(in the rows, 128 means zero)
Known rows, with every way that one mark hangs from another:
[P D [Z [W [K V]]]]: [163  88 113 158 106 102 116  69 152 132 111  66 116 165 123 112 120 145
 106 148  90 169]
[L V]: [137 111 107 157  79 151 119  95 143 152 109 122 137 136 136 115 120 142
 145  97 112 146]
[G [C [W K]]]: [159 143 132 152  67 138  96  79 128 143 101  68 143 139 117 113 143 163
 120 133  81 143]
[V L]: [152 145 143 146  92 168 119 102 145 138 142 118 122 136 132 119 105 142
 148 151 137 128]
[W [K [V L]] [Z P]]: [154  97 125 138  84 112 133  82 154 127 137  53 126 133 104 116 109 159
 140 151 130 157]
[G [C [W K]] E]: [153 142 129 153  57 130 119  82 116 140 102  65 160 132 102 109 156 163
  97 154 101 148]
[W [K V] [Z P]]: [138  93 111 140  84 102 134  77 154 135 120  50 134 138 105 121 116 155
 121 133 117 157]
[Z [P D] [W [K V]]]: [ 89  87 126 149 100 129 129  74 141 129  83  55  91 169 100 111 145 148
 122 133 114 140]
[W [K [V L]]]: [154 114 136 135  76 124 121  90 162 138 140  75 115 141 113 101 107 141
 137 152 126 158]
[P D Z]: [195 119 113 158 111 127 113  93 126 138 134 118 138 149 147 130 107 137
 109 142 113 146]
[P D [Z [W [K [V L]]]]]: [176  93 125 154 105 113 116  73 151 126 126  68 105 159 122 107 114 146
 124 163 103 167]
[C G [W [K [V L]] [Z [P D]]]]: [104 111 129 167  81  97  97  64 125 133 165  31  89 131 102 129 137 161
 158 128  75 139]
[E [G [C [W Z]]]]: [182 150 120 168  65 143 102  89 138 145 125  77 178 139 116 153 127 175
 135 110  83 148]
[D [P [Z [W [K V]]]]]: [214 114 122 152  85 120 105  67 179 138 139  66 145 142 113 121 114 157
  90 149  94 144]
[D [P [Z [W [K [V L]]]]]]: [232 117 135 149  84 129 104  71 180 131 154  69 135 137 112 115 107 160
 108 166 105 144]
[C W]: [124 142 118 163  89 150 104  79 133 159 127  98 130 139 127 121 128 148
 127 135  85 119]
[W [K [V L]] [Z [P D]]]: [168  99 123 137  90 108 130  81 135 122 141  53 111 148 104 116 110 148
 141 162 133 162]
[C G [W [K V] [Z [P D]]]]: [ 91 107 116 169  81  86  97  61 124 141 149  29  99 135 103 132 143 159
 141 114  65 140]
[V K]: [150 143 136 136  97 149 120  79 140 145 134 108 132 120 123 123 115 136
 142 133 139 148]
[G [C [W K [Z [P D]]]] E]: [166 129 116 156  68 117 126  75  94 128 104  46 156 140  95 122 159 169
 101 161 106 149]
[P D [Z [W K]]]: [145 108 118 166 108 128 112  60 144 130 104  78 124 159 137 114 119 146
 103 148  98 159]
[G [C [W [K V]]] E]: [172 120 121 146  56 104 123  92 125 143 108  52 151 139  89 108 157 161
 101 153  91 157]

Rows:
[ 73 119 126 169  62  93 111  72 137 152 147  48 117 122  97 117 151 148
 115 121  75 141]  [C [G E] [W [K V]]]
[129 119 117 151  92 127 127  65 126 126 119  65 132 146 122 123 115 148
 118 142 131 150]  [W K [Z [P D]]]
[153 128 119 156  63 123 128  75 109 130 101  47 168 126  96 122 157 177
 100 155 103 145]  [G [C [W K [Z P]]] E]
[140 124 112 153 106 139 130  88 118 132 123  92 130 149 124 139 118 148
 127 139 129 132]  [W [Z [P D]]]
[164 136 124 166  70 150 107  92 129 141 114  74 178 137 112 159 138 184
 135 101  92 134]  [E [G [C [W [Z P]]]]]
[205 136 126 162  96 154 105  74 165 139 136  99 153 136 129 135 113 159
  96 144 101 120]  [D [P [Z W]]]
[167 135 125 164  65 135 102  75 120 132 117  53 164 147 108 146 136 176
 126 112  96 153]  [E [G [C [W K [Z [P D]]]]]]
[ 72 142 117 183  64 105 111  51 130 144 154  44 139 113 110 128 141 158
 115 134  75 142]  [C [G E] [W K Z]]
[ 81 114 130 159 113 168 126  85 124 132  81  93 101 165 118 127 143 150
 128 130 121 111]  [Z [P D] W]
[179 142 112 160  70 126 126  91 111 141 116  72 171 132 103 131 149 169
 109 162  91 145]  [G [C [W Z]] E]
[173 112 121 156  60 116 109  83 144 138 118  42 169 139  96 144 137 182
 131 103  86 158]  [E [G [C [W [K V] [Z P]]]]]
[177 137 121 167  75 144 105  90 114 136 119  73 163 148 112 157 139 176
 136 110  96 139]  [E [G [C [W [Z [P D]]]]]]
[101  90 139 147  99 139 128  78 141 121  98  57  83 163  99 107 137 151
 140 151 125 140]  [Z [P D] [W [K [V L]]]]
[186 110 125 145  61 107 134  89 118 127 120  37 150 128  81 117 154 177
 121 170 105 154]  [G [C [W [K [V L]] [Z P]]] E]
[198 134 128 160  87 145 101  60 172 136 135  79 155 135 127 122 112 159
  88 148 103 135]  [D [P [Z [W K]]]]
[166 150 130 164  65 156  98  97 138 148 118  90 170 142 118 147 133 170
 132 100  89 137]  [E [G [C W]]]
[ 90 123 138 167  61 103 111  76 138 144 164  50 109 119  96 113 146 152
 134 136  83 140]  [C [G E] [W [K [V L]]]]
[ 51 127 122 181  68 112 116  55 122 138 138  42 137 109 104 134 153 166
 115 123  86 127]  [C [G E] [W K [Z P]]]
[ 69 110 132 157 100 156 124  65 131 126  76  68 100 162 116 112 141 150
 119 133 124 129]  [Z [P D] [W K]]
[159 147 134 162  54 148  96  82 143 144 114  69 170 139 115 134 134 169
 125 102  89 152]  [E [G [C [W K]]]]
[130 108 122 166 101 133 115  62 167 135  97  80 144 140 137 114 117 156
 103 136  94 150]  [P [Z [W K]]]
[174 112 121 139  78 105 126  77 166 134 153  56 129 138 110 111  96 148
 141 164 117 173]  [W [K [V L]] Z]
[189 117 133 153  58 126 107  88 144 132 132  43 159 134  94 140 132 185
 148 116  97 157]  [E [G [C [W [K [V L]] [Z P]]]]]
[171 132 119 157  84 139 106  91 116 140 101  73 150 134 113 139 146 178
 132 131  83 126]  [G [C [W [Z P]]]]
